Each row was made from one walk, in order. Every step used is in the known rows, and no mark comes twice. Write each row's walk.
Known rows:
kovoped noboded bogo: [ 2.199 -2.458 -0.432  0.132  2.615  0.109 -0.040 -0.629  3.120  1.971
  1.631  1.884 -2.604  0.164  1.333  0.877  1.234  0.053  3.422 -3.507
  0.008  3.892]
noboded tateki nimunu kovoped rova kopam: [ 1.397  4.723  1.096 -1.061  1.316  1.511 -0.511  3.913 -1.604  1.064
  2.327 -1.081  1.719  0.097 -1.006 -1.157 -0.686  0.435  0.796  0.743
 -0.003 -3.581]
kopam nimunu kovoped: [-5.048 -0.239  0.315 -1.223  0.856 -0.408 -1.242 -0.455  2.342  1.801
 -2.516 -1.238  1.097  3.413 -3.532  0.412 -0.826 -0.543 -0.588  6.788
  0.172 -0.907]
tateki kozi kopam rova: [-3.515  5.824 -0.802  0.273  2.983  0.266 -0.126 -0.524 -0.178  1.415
  4.206  2.188 -0.579  0.783  4.354  2.086 -0.081  0.497  1.089  1.717
  2.937 -1.197]
kovoped noboded tateki nimunu: [ 4.218 -1.766 -1.446  0.768  1.642 -0.546 -0.710  3.010  0.579  2.576
  3.363 -1.332 -1.792 -0.227  3.071 -1.506  1.247 -0.156  1.948 -0.904
  1.276  2.169]
tateki kozi kopam nimunu: [-8.126  2.724 -0.313  1.892  2.523 -2.186 -0.676 -1.535  0.386  2.218
  2.170 -0.229  2.957  1.597  2.705  2.506  2.244 -0.547 -1.956  4.149
  3.135 -1.431]
kozi tateki nimunu kovoped noboded bogo: [-0.679 -2.857 -2.963  0.801  2.743  3.717 -3.075  1.069  1.951 -0.380
 -1.803 -0.365  1.057 -0.252  0.324 -3.541  1.290  0.492  3.904  0.886
  0.946  0.554]
tateki kozi: [-1.784  2.017  0.749  1.111  3.273  0.475  0.136 -1.506  1.944  1.493
  3.002  1.124 -0.424  1.348  2.364  2.496  2.106 -1.116 -1.336  2.473
  1.756 -1.075]
nimunu kovoped noboded tateki kozi kopam: [ 0.631  2.692 -0.078  1.783  3.510  1.521 -2.189 -0.365  0.445  1.668
  4.233 -0.197 -2.183  0.008 -0.183 -1.954  1.451 -1.302  1.743  5.635
  2.690  1.425]
nimunu kovoped rova kopam noboded tateki: [ 2.401  4.469  2.707 -1.488  0.191  1.247 -1.559  2.580 -1.014  2.250
  2.253  2.083 -0.068 -1.221 -3.784  0.914 -2.542 -0.864  0.880  0.370
 -0.387 -1.296]
kozi kopam noboded bogo: [-4.824 -0.467 -2.452  0.313  1.387 -2.579  0.033 -1.106  1.580  1.492
  0.670  3.704 -0.751 -1.227  1.457  3.804  2.702 -1.632  3.453 -0.455
 -0.347  2.235]
bogo noboded tateki kozi: [ 2.584 -0.619  0.634  4.017  3.163  3.862 -0.763  0.099  0.689  2.429
  5.459  0.051 -1.090 -1.449  1.475  0.668  0.552 -1.647 -1.623  0.732
  1.589 -0.801]
nimunu kovoped: [-2.235  0.612  0.240 -1.996  1.545  0.275 -0.155 -0.666  2.682  0.913
 -0.920  0.420 -1.373  2.509 -2.268  0.755  0.454 -1.455  0.858  6.462
 -0.658 -0.038]
tateki nimunu kovoped rova kopam noboded: [-1.578  3.192 -1.015 -3.799 -0.815 -0.999 -1.801  2.749 -1.766  1.896
  0.177  3.163  2.644 -1.414 -3.903  0.610  1.129 -0.954 -0.255  0.134
  0.266 -1.707]
kovoped rova: [-0.648  2.245  2.308 -1.091  0.953  0.741  0.397  0.512  1.458  1.052
  1.969  1.724  0.881  1.637  1.417  1.500 -0.722 -0.608  0.443 -0.959
  0.419 -0.495]
nimunu kovoped rova kopam: [-0.796  4.793  2.698 -3.383  0.972  0.803  0.183  1.295 -0.087  1.586
  1.351  1.638  1.384  0.937 -2.890  0.732 -1.003 -0.107  0.029  1.144
 -0.531 -1.863]
kozi kopam nimunu kovoped noboded tateki: [-2.084  0.031 -0.167  0.479  1.228 -0.889 -2.192  1.103  0.658  3.052
  0.942 -2.353 -0.137  1.307 -1.671 -2.156 -1.067 -0.223  2.171  5.448
  1.540  2.154]
bogo noboded tateki kozi kopam: [-1.125  0.786 -0.592  3.861  3.139  2.194 -0.444 -0.213 -0.390  2.160
  6.129  0.241 -0.368 -2.152  2.909  0.813  2.032 -2.036 -0.714  1.983
  2.164 -0.215]
kozi kopam: [-5.402  1.192 -0.861 -0.980  1.581 -2.975  1.495 -0.392  1.167  1.869
  1.783  0.904 -0.452  1.259  3.472  2.649  2.039 -1.339  1.459  3.425
  0.367  1.282]
rova kopam nimunu kovoped noboded bogo: [-0.486 -0.390  0.108 -1.495  2.056 -0.553 -1.507  0.412  1.471  3.320
 -0.643  0.061  0.153  0.321 -4.186 -0.197 -0.180  1.422  1.536 -1.256
 -0.403  1.719]
rova kopam nimunu kovoped noboded tateki: [ 2.293  0.671  1.591 -0.845  1.506 -0.336 -1.657  2.431  0.021  4.431
  1.519 -2.299 -0.567  0.824 -3.186 -1.155 -2.304  0.947  0.442  1.798
  0.242  0.897]

Which walk is each row?
[-0.667  0.167  0.527 -3.081  0.774 -1.800 -1.564  1.222  0.387  4.443
  0.036 -0.287  0.432  0.948 -4.223 -0.438 -0.791  0.651 -0.471  1.828
  0.485  1.622]
rova kopam nimunu kovoped noboded
[-5.131  0.123 -1.938 -1.367 -0.060 -3.952  0.030 -0.326  0.676  3.018
  1.257  3.328 -0.379 -0.634  1.348  3.491  2.156 -2.371  1.280  2.618
  0.427  2.137]
kozi kopam noboded
[ 1.494  0.960  1.419  2.642  2.996  2.446 -3.654  0.086  1.397  2.306
  2.105 -2.107 -0.441  1.494 -2.636 -2.321 -1.117  0.031 -0.630  4.570
  3.057  0.012]
kopam nimunu kovoped noboded tateki kozi
[-2.781  3.633  2.928 -1.576  0.548 -1.244  0.352  1.743 -0.526  3.652
  1.991  0.302  4.100  1.150  0.242  2.425 -1.696  1.234 -1.761 -2.762
  0.649 -1.954]
kovoped rova kopam nimunu
[-0.633  3.777  1.643 -3.873 -0.342 -0.306 -1.412  1.440 -0.493  2.420
  0.712  3.999  1.094 -0.833 -4.913  1.678 -1.000 -1.205  0.025  0.750
 -0.330 -0.707]
nimunu kovoped rova kopam noboded
[-3.493  0.744 -3.669 -0.244  0.154 -1.907 -1.949  1.954 -0.669  1.025
  0.045  0.177 -0.415 -0.843 -0.846 -0.174  2.170 -2.320  2.549  6.536
  0.692 -0.274]
kozi kopam noboded tateki nimunu kovoped
[ 4.225  1.505  1.255  1.848  3.578  3.361 -2.493 -0.193  1.529  1.548
  3.520 -0.406 -2.846  0.607 -1.663 -2.121  0.097 -0.893  0.731  4.219
  2.178  0.863]
nimunu kovoped noboded tateki kozi
[-8.801  1.247 -0.921 -1.183  0.804 -2.224 -0.848 -0.553  1.191  1.621
 -1.709 -1.131  1.842  2.751 -1.945  0.688  0.500 -1.007  0.364  8.080
  0.697 -0.365]
kozi kopam nimunu kovoped
[ 0.395 -1.793 -2.744 -2.582  0.943 -0.814 -1.820  1.417  1.190  1.802
 -0.293  0.298 -1.133  0.834 -2.049 -2.458  2.277 -1.017  1.487  3.669
  0.859  2.049]
tateki nimunu kovoped noboded
[ 1.681 -0.560  0.480  0.930  0.629 -0.543 -0.670  1.207  1.446  2.734
  2.147  1.176 -2.341 -0.153  1.014  2.753 -0.663 -1.699  1.267  1.259
 -0.060  1.063]
kopam noboded tateki
[ 1.206 -2.603 -2.508  0.805  1.123  2.980 -1.609  2.391  0.252  1.486
  1.264 -1.485 -0.674 -0.936 -2.278 -2.122  0.767 -1.654  0.405  4.425
 -0.167 -0.750]
bogo noboded tateki nimunu kovoped
[ 1.674 -1.095  1.039  0.483  1.227  0.845 -2.607  1.323  1.880  2.857
  0.238 -2.640 -1.056  2.050 -3.196 -2.304 -2.444  0.009  1.189  4.148
  0.855  1.546]
kopam nimunu kovoped noboded tateki
[ 0.141  3.289  1.848 -2.712 -0.322 -1.609 -0.213  1.763 -0.875  3.408
  2.804  4.403  1.214 -1.450 -0.576  3.422 -0.558 -0.839 -0.655 -3.888
  0.084  0.047]
kovoped rova kopam noboded
[ 4.276 -0.645  0.976 -0.261  1.814  1.689 -1.460  1.198  2.047  2.129
  1.696 -0.771 -3.683  1.182 -1.973 -2.088 -1.243 -0.853  2.591  3.778
  0.218  2.500]
nimunu kovoped noboded tateki
[-0.923 -2.335 -2.419 -0.866  1.404  2.209 -3.096  1.816  0.808  0.947
 -1.190 -0.751  1.188  0.572  0.380 -4.119  0.584 -0.331  1.683  4.073
  1.817  0.503]
kozi tateki nimunu kovoped noboded
[-4.178  2.374  2.179 -1.326  0.347  1.407 -1.932  0.351  1.570  1.048
 -1.385 -0.350  3.259  3.116 -3.938 -0.348 -2.122 -0.141 -0.414  3.901
  0.941 -1.870]
kopam nimunu kovoped rova
[ 1.022  1.750 -0.489 -0.184 -0.230  1.902 -2.953  2.919 -0.291  0.431
  0.517  0.943  1.044 -0.289 -2.910 -1.299 -0.454 -1.565  1.544  2.374
  0.884 -1.764]
kopam noboded tateki nimunu kovoped rova
[-0.431  3.126  1.297 -2.204  0.950  1.117 -1.298  0.536  0.464  1.098
  0.304  4.410  0.703 -1.422 -4.822  2.100 -0.366 -0.428  2.091 -2.761
 -1.072 -0.569]
nimunu kovoped rova kopam noboded bogo
[ 2.185  3.235  0.267 -0.561 -0.130 -0.862 -0.621  4.347 -2.440  2.925
  3.924  1.617  1.956 -2.301  1.394  1.590  0.108 -0.161  0.231 -4.352
  0.617 -1.884]
kovoped rova kopam noboded tateki nimunu
[-5.748  3.768  0.497  3.253  3.070  0.922 -2.098 -0.701  0.363  1.104
  1.616 -2.595  1.602  1.924 -0.733 -0.129  0.295 -0.665 -0.503  8.343
  2.752 -2.664]
noboded tateki kozi kopam nimunu kovoped
[-1.387  2.904  2.214 -2.114  1.015  2.176 -0.935  0.172  1.748  0.297
  0.030  1.354  0.730  2.223 -2.910 -0.165 -1.211 -1.041  1.055  3.718
  0.063 -1.112]
nimunu kovoped rova
[ 2.083  3.405  1.371  1.687  2.485 -0.305 -0.675  0.965 -0.875  3.592
  5.170  1.821 -1.121 -2.101  1.422  3.620  0.689 -0.996 -1.667 -0.684
  1.110 -1.374]
rova kopam noboded tateki kozi
[ 0.729  1.152 -1.863 -1.608  0.360 -1.312 -1.295  3.490 -1.347  2.620
  0.774  0.327 -0.766 -1.631 -2.397  0.638  0.955 -1.098  0.492  2.848
 -0.647 -1.553]
rova kopam noboded tateki nimunu kovoped
[-1.931  0.872 -0.847  0.881  0.661 -2.448 -0.240  0.907  0.318  2.634
  2.775  1.336 -1.584 -0.918  2.333  2.593  0.543 -2.074  2.245  2.590
  0.399  1.575]
kozi kopam noboded tateki
[-5.290  2.276 -1.601  0.601  1.708 -2.349 -1.013 -1.508  0.152  2.334
  2.997  3.882  0.144 -1.136  1.907  3.342  3.664 -2.427 -0.704  3.080
  2.517  0.488]
tateki kozi kopam noboded
[ 0.573 -2.443 -3.232 -0.957  2.267  0.653 -1.687  0.551  2.231  0.425
 -0.929  0.744 -1.376  0.201 -2.060 -2.050  2.974 -0.098  3.833  0.301
  0.156  2.186]
tateki nimunu kovoped noboded bogo
[-2.959  3.737  0.442 -1.599  1.150  3.063 -1.706  3.201 -1.697  0.217
 -0.137 -0.198  5.123 -0.032  0.390 -1.864 -0.688  0.810  0.055  1.459
  0.895 -4.478]
kozi tateki nimunu kovoped rova kopam
[-7.949  0.608 -0.753 -0.259  0.859 -3.646  0.378 -0.312  0.902  2.933
  0.372 -0.815  2.235  2.166  2.385  2.436  0.941 -0.499  0.048  3.669
  1.200  0.278]
kozi kopam nimunu
[-2.471  4.069  0.549  3.396  3.890  0.230  0.397 -0.524  0.291  1.451
  5.143 -0.603 -0.563  0.331  4.660  1.845  1.710 -1.156  0.520  3.588
  2.224 -1.416]
noboded tateki kozi kopam
